Each row comes from the steps of one path. Every step used is in the known rows, and no mark comes twice. Write the path behind each row, first mark first.
Known rows
kela -> sekib -> vovi: [-0.43  0.81  1.53  0.55  0.35  1.48  2.94 -1.65  2.91 -0.28  2.50 -0.61
 -0.12 -0.34 -0.13 -0.20  0.78  0.42]
difog -> visak -> mulis -> kela: [ 0.51  1.65 -0.44  2.70 -0.60  0.52 -0.59 -2.02  1.68 -0.42  0.97 -1.92
 -1.37  0.53 -1.24 -0.03  3.58  0.85]
kela -> sekib -> visak -> mulis: [ 0.59  0.58  1.36  2.05 -2.57  2.16  0.64 -3.90  2.57 -0.53  2.55  0.99
  0.55  0.07  0.08 -0.85  2.95  3.90]
difog -> kela -> sekib -> boke -> mulis -> visak: [-0.77  0.25  2.90  0.19 -1.06  2.22 -2.98 -2.27  3.45 -2.11 -0.44  0.40
  0.18  0.02  1.79  0.36 -2.37 -3.00]
sekib -> visak: [-0.30  0.55  0.94  0.86 -1.50  0.87  1.35 -1.65  1.07 -0.55  1.76  0.30
  0.28  0.11 -0.44 -0.93  0.86 -0.28]
boke -> difog -> kela -> sekib -> visak -> mulis: [ 0.99  0.36  1.05  1.69 -2.30  2.09  1.17 -5.07  2.77 -1.26  2.76  2.84
  1.29 -0.20  1.24 -0.59  2.53  2.41]
visak -> mulis -> kela: [ 0.51  1.23  0.89  2.81 -0.65  0.90 -0.27 -2.42  2.14 -0.60  1.77 -0.95
 -0.84 -1.09 -0.94 -0.47  3.23  2.21]
boke -> difog -> visak -> mulis: [ 0.93  1.18 -0.72  0.94 -0.64  0.57 -0.67 -2.87  0.23 -1.97  0.80 -1.41
  0.59 -0.73 -0.45  0.27  3.05 -0.14]
difog -> visak -> mulis -> kela -> sekib: [ 0.52  1.57 -0.19  2.61 -0.29  1.62 -0.30 -3.22  3.36 -0.07  0.97 -1.13
 -0.98  0.72 -0.77  0.05  3.91  1.55]
kela -> sekib -> boke -> difog -> visak -> mulis: [ 0.80  1.02 -0.11  0.99 -1.57  1.54 -2.57 -5.21  1.65 -1.62  0.41 -1.05
  1.74 -0.75  0.19  1.32  2.85  1.53]
kela -> sekib -> boke -> mulis: [-0.97  0.61  1.72  0.40 -0.53  2.49 -2.80 -4.51  3.17 -1.23  0.88 -0.87
  0.59 -0.56  0.20  0.51 -2.18 -1.76]
mulis -> kela: [-0.38  1.10  0.65  1.57  0.64  0.96  0.67 -1.44  2.41 -0.32  0.91 -0.77
 -0.70 -0.94 -0.95 -0.38  1.55 -0.98]
difog -> boke -> mulis: [-0.98  0.86  1.59  0.54  0.67  2.18  0.87 -1.95  0.78 -1.07  1.74 -0.64
 -1.01 -1.90  0.15 -1.40 -1.46 -3.81]
difog -> kela -> sekib: [-0.97  0.78  1.78  0.50  0.26  1.87  1.32 -2.44  3.63 -0.11  0.57  0.61
  0.07  0.65  1.23 -0.39  1.85 -0.48]
difog -> boke: [-0.81  0.94  1.60  0.48  0.53  1.51  2.32 -1.07  0.43 -0.38  1.08 -0.38
 -0.41 -2.08  0.19 -1.37  2.08 -1.17]
visak -> mulis -> kela -> sekib: [ 0.32  1.19  1.08  2.73 -0.40  2.00 -0.02 -3.66  3.88 -0.30  1.66  0.00
 -0.50 -0.98 -0.40 -0.36  3.62  3.02]
sekib -> boke: [-0.66  0.77  1.51  0.48 -1.03  0.59 -1.51 -2.36  0.96 -0.84  0.31 -1.77
  0.81 -0.88 -0.23  0.40  0.92  0.12]
mulis -> kela -> sekib: [-0.40  1.03  0.88  1.58  0.89  2.12  0.92 -2.78  4.14  0.16  0.83  0.16
 -0.29 -0.72 -0.44 -0.35  2.03 -0.22]

Write each row's path
[ 0.34  1.08  1.41  2.80 -1.69  1.82 -2.20 -4.79  3.44 -0.37  1.29 -0.60
  0.26 -1.21 -0.37  0.53  3.19  3.91]	visak -> mulis -> kela -> sekib -> boke
[ 0.98  0.83  0.58  2.34 -1.35  1.92 -2.17 -5.84  3.20 -1.39  1.46  0.33
  1.39 -2.68 -0.18  0.92  2.56  2.94]	visak -> mulis -> kela -> sekib -> boke -> difog
[-0.02  0.96 -0.62 -0.20 -0.54  0.38 -1.67 -3.03  0.20 -1.63 -0.40 -1.78
  1.42 -0.78 -0.35  1.21  0.77 -2.45]	sekib -> boke -> difog -> visak
[-0.76  0.92  0.97  1.72 -0.41  1.35 -2.91 -3.55  2.49 -1.04  1.34 -1.48
 -0.58 -0.92 -0.90  0.47 -2.46 -2.60]	sekib -> boke -> mulis -> kela
[ 0.16  0.24  0.72  0.48 -1.14  2.01  2.04 -4.08  2.98 -0.83  1.83  3.00
  1.43  0.00  1.29 -0.58  0.72 -0.77]	boke -> difog -> kela -> sekib -> visak
[ 0.96  0.90  0.73  3.38 -2.40  0.99  0.35 -2.97  1.88 -0.44  2.98  0.42
 -0.70 -0.43 -1.13 -0.91  2.66  2.91]	sekib -> visak -> mulis -> kela
[-0.35  1.00  1.04  1.78  0.96  2.25  1.48 -2.84  4.47 -0.56  3.67 -0.49
 -1.63 -0.39 -0.77 -0.20 -2.52 -2.15]	boke -> mulis -> kela -> sekib -> vovi
[-0.35  0.54  0.98  0.04  0.71  1.87  1.42 -3.44  3.27 -1.03  0.70  1.62
  1.28 -0.72  1.40 -0.06  1.49 -1.61]	boke -> difog -> kela -> sekib
[-0.07  0.87 -0.34 -0.21 -0.27  1.49 -1.61 -4.25  1.91 -1.26 -0.44 -0.82
  1.81 -0.61  0.23  1.30  1.07 -1.71]	kela -> sekib -> boke -> difog -> visak
[ 1.13  1.32 -0.97  2.19  0.01  1.84 -0.37 -4.37  3.09 -1.06  1.11 -0.05
  0.21 -0.71 -0.56  0.43  3.47  0.75]	boke -> difog -> visak -> mulis -> kela -> sekib
[-0.58  0.17  2.57  0.05 -0.93  2.50 -3.58 -2.20  2.98 -2.37 -0.50 -0.53
  0.62 -1.16  0.76  0.48 -2.51 -2.43]	kela -> sekib -> boke -> mulis -> visak
[-0.12  0.43  0.98 -0.14 -0.55  1.86 -1.30 -4.67  2.43 -1.45  0.34  0.11
  2.39 -2.19  0.53  0.88  0.66 -0.37]	kela -> sekib -> boke -> difog
[-0.27  0.73  1.12  2.15 -0.33  3.48  1.85 -4.13  3.20 -0.06  3.25  2.15
 -1.25 -1.22 -0.07 -1.75 -1.64 -2.36]	difog -> boke -> mulis -> kela -> sekib -> visak
[ 1.18  1.34 -0.92  2.25 -1.47  0.38 -2.65 -4.42  0.95 -1.58  0.90 -1.52
  0.55 -1.17 -0.97  1.24  2.61  0.68]	sekib -> boke -> difog -> visak -> mulis -> kela
[-0.34  0.34  2.02  0.07  0.15  1.43 -1.58  0.30  1.58 -2.60 -0.05 -0.84
 -0.43 -1.03  0.18 -0.50 -2.33 -4.20]	boke -> mulis -> visak
[ 0.18  1.00 -0.99 -0.18  0.62  0.55  0.30 -1.85  0.63 -1.51 -0.09 -1.25
  0.67 -0.42 -0.41  0.30  1.28 -3.21]	boke -> difog -> visak
[ 0.61  1.50  0.05  2.68 -1.52  1.58 -2.44 -4.53  2.95 -0.16  0.68 -1.59
 -0.27  0.36 -0.61  0.97  3.43  2.49]	difog -> visak -> mulis -> kela -> sekib -> boke
[-0.89  0.73  2.10  0.54 -0.97  1.52 -0.73 -3.62  3.15 -0.22  0.28  0.16
  0.78  0.38  1.27  0.50  1.40  0.28]	difog -> kela -> sekib -> boke
[-0.18  0.60  0.73  2.17 -0.57  2.76  0.15 -4.20  4.22 -0.43  2.83  1.34
 -0.78  0.22 -0.61 -0.81 -2.13 -1.95]	boke -> mulis -> kela -> sekib -> visak
[-0.47  0.92  1.20  1.66 -0.44  1.80 -1.22 -3.86  3.72 -0.10  0.47 -0.33
  0.33 -1.05 -0.34  0.60  1.47  0.62]	mulis -> kela -> sekib -> boke
